(in the rows, 128 means zero)
Known rows, with every step that occurs
dage-terim-suni: [115  90 108 148 133 162 124 164 146 130 170 153 128 126 117 105 152 123
 137]
kizu-zugop: [109 137 105 139 117 113 113 124 128 129 115 134 170 150 118 108 163 143
 135]
solil-suni: [134 134 130 129 162 191 119 136 109 114 116  95 127 169 159 121 133 115
 137]
solil-lepeg-terim-suni: [131 115 136  46  95 156 141 142 101 121  82 168 171 147 148 142 123 116
 147]
lepeg-terim-suni: [108 111 128 106 104 175 141 136 118 116  91 144 170 136 162 100 127 138
 114]
lepeg-zugop-solil-suni: [146 144 151 176  91 148 150 100 114 135 145  72  68 131 127 133 118 116
 118]
solil-lepeg: [142 136 135  90 130 152 129 147 119 127  91 141 151 149 130 160 134 121
 157]
dage-terim-suni-solil-lepeg-zugop-kizu: [134  85 116 129 109  77 109 130 141 141 149 252  56  97  77 165 110 105
 146]
lepeg-zugop-kizu: [123 139 140 185 101 118 127 116 116 120  59 142  96  94 118 137 118 123
  99]
terim-solil-lepeg-zugop: [138 127 173 103  85 100 144 140 114 130 129  97 109 139 149 177 118 119
 117]
solil-lepeg-zugop-kizu: [146 141 150 123  92  99 129 123  99 123  46 169 102 102 102 178 114 101
 130]
kizu-zugop-terim-lepeg: [118 166  79 132 179  61  94  93 138 119 126 103 195  97  85  76 159 135
 136]
suni-solil-lepeg-terim: [136 138 108  53 151 122 125 118 127 111 106 194 143 161 164 162  88 144
 145]
lepeg-solil-suni: [144 133 174 124 144 211 139 159  99 132 109  60 121 154 153 133 139 121
 101]
terim-lepeg-solil-suni: [146 165 167 109 160 188 108 145 107 121  95  37 135 128 141 107 138 136
 106]
terim-solil: [106 133 144 130 124 164 133 151 120 124 125  59 131 155 179 106 143 161
 115]
terim-lepeg-zugop-solil: [136 173 141 184  80 109 128  90 149 132 116  74  98  77  98 108 122 160
 110]
terim-lepeg-zugop: [130 153 144 168 125 105 106 109 156 113 102 113 133  92 118 123 118 136
 102]
terim-suni: [106 102 138 158 107 189 128 150 146 143 114 137 156 134 134 100 153 138
 126]
zugop-solil: [123 155 119 167  98 172 149 125 132 143 117  78 115 128 126 105 143 164
 135]

Rows
[142  90 147 143 120  97 154 121 143 149 143 168 148  90  84 164 125  73
 129]  solil-lepeg-zugop-terim-suni
[118 124 114 121 150 132 131 163 121 111 186  75 106 147 161 112 139 144
 124]  dage-terim-solil
[119  97 134 109 119 156 113 143 162 155 135 209 136 150 123 141 126 139
 160]  terim-suni-solil-lepeg
[139  72 123 132 115  85 121 137 175 145 208 238  86 119  90 175 106 106
 145]  dage-terim-suni-solil-lepeg-zugop
[142 116 142 135 122  95 123 114 166 139 140 203 104 134 118 189  94 126
 132]  suni-solil-lepeg-zugop
[124 137 113  50  32 105 149 110  86 144 107 144 157 140 107 116 152 142
 162]  kizu-zugop-solil-lepeg-terim-suni
[133 120 124 199 161  94 153 104 151 129 143 122 141  90 111 142 115  98
  96]  lepeg-zugop-terim
[133 128 120 101 152 137 112 135 154 137 126 188 132 158 134 160 112 146
 159]  suni-solil-lepeg
[132 124 120  97 173 154 120 157  91 102 196  55  86 177 173 110 137 117
 136]  dage-terim-solil-suni
[145 152 129 120 159 141 113 161 132 118 136  72 127  93 110 112 138 148
 106]  dage-terim-lepeg-solil
[104  89 100 179 180 143 127 121 186 154 175 175 153 113 117  90 129 140
 127]  zugop-terim-suni-solil
[131 142 144 200  66 128 161 104 143 144 130  93  89 103 112 133 122 145
 105]  lepeg-zugop-solil
[148 113 119 147 174  61 135  98 169 142 167 193 120 106 100 181  89 100
 129]  suni-solil-lepeg-zugop-terim
[114 134  83 152 166  82 127 108 132 131 139 123 187 121  97 100 159 119
 132]  kizu-zugop-terim
[123 142 140  56 144 166 140 132  65  88 123  48 124 187 223 106 115 134
 112]  lepeg-terim-solil-suni
[137 158 107 154 140  70  95 114 120  98 101 141  82  62  86 117 118 122
 114]  dage-terim-lepeg-zugop-kizu
[116  95  90 109 150  69 114 110 155 161 175 214 175 132  77 122 150 120
 165]  kizu-zugop-terim-suni-solil-lepeg
[111 142 135  79 121 147 148 139  92  97 108  65 146 160 210 107 118 160
 101]  lepeg-terim-solil
[100 104  96 157 137 103 129 119 142 149 147 143 193 116  88  80 176 116
 133]  kizu-zugop-terim-suni
[127 132 129 122 197 148 139 132  96 117 167  31 128 155 171  98 133 109
 122]  zugop-terim-solil-suni
[144 146 123  41 126 139 140 134  93 102  72 148 162 152 161 162 107 119
 144]  solil-lepeg-terim
[ 96  95 124 170 130 173 114 135 181 151 146 185 134 142 136  98 134 162
 127]  terim-suni-solil
[149 175 148 162 105 126 120  88 120 122 131  54  80 108 112 107 118 134
 124]  terim-lepeg-zugop-solil-suni
[142 129 138  90 100  65 130 144  77 111 130 128  58 110 118 171 118 105
 130]  dage-terim-solil-lepeg-zugop-kizu
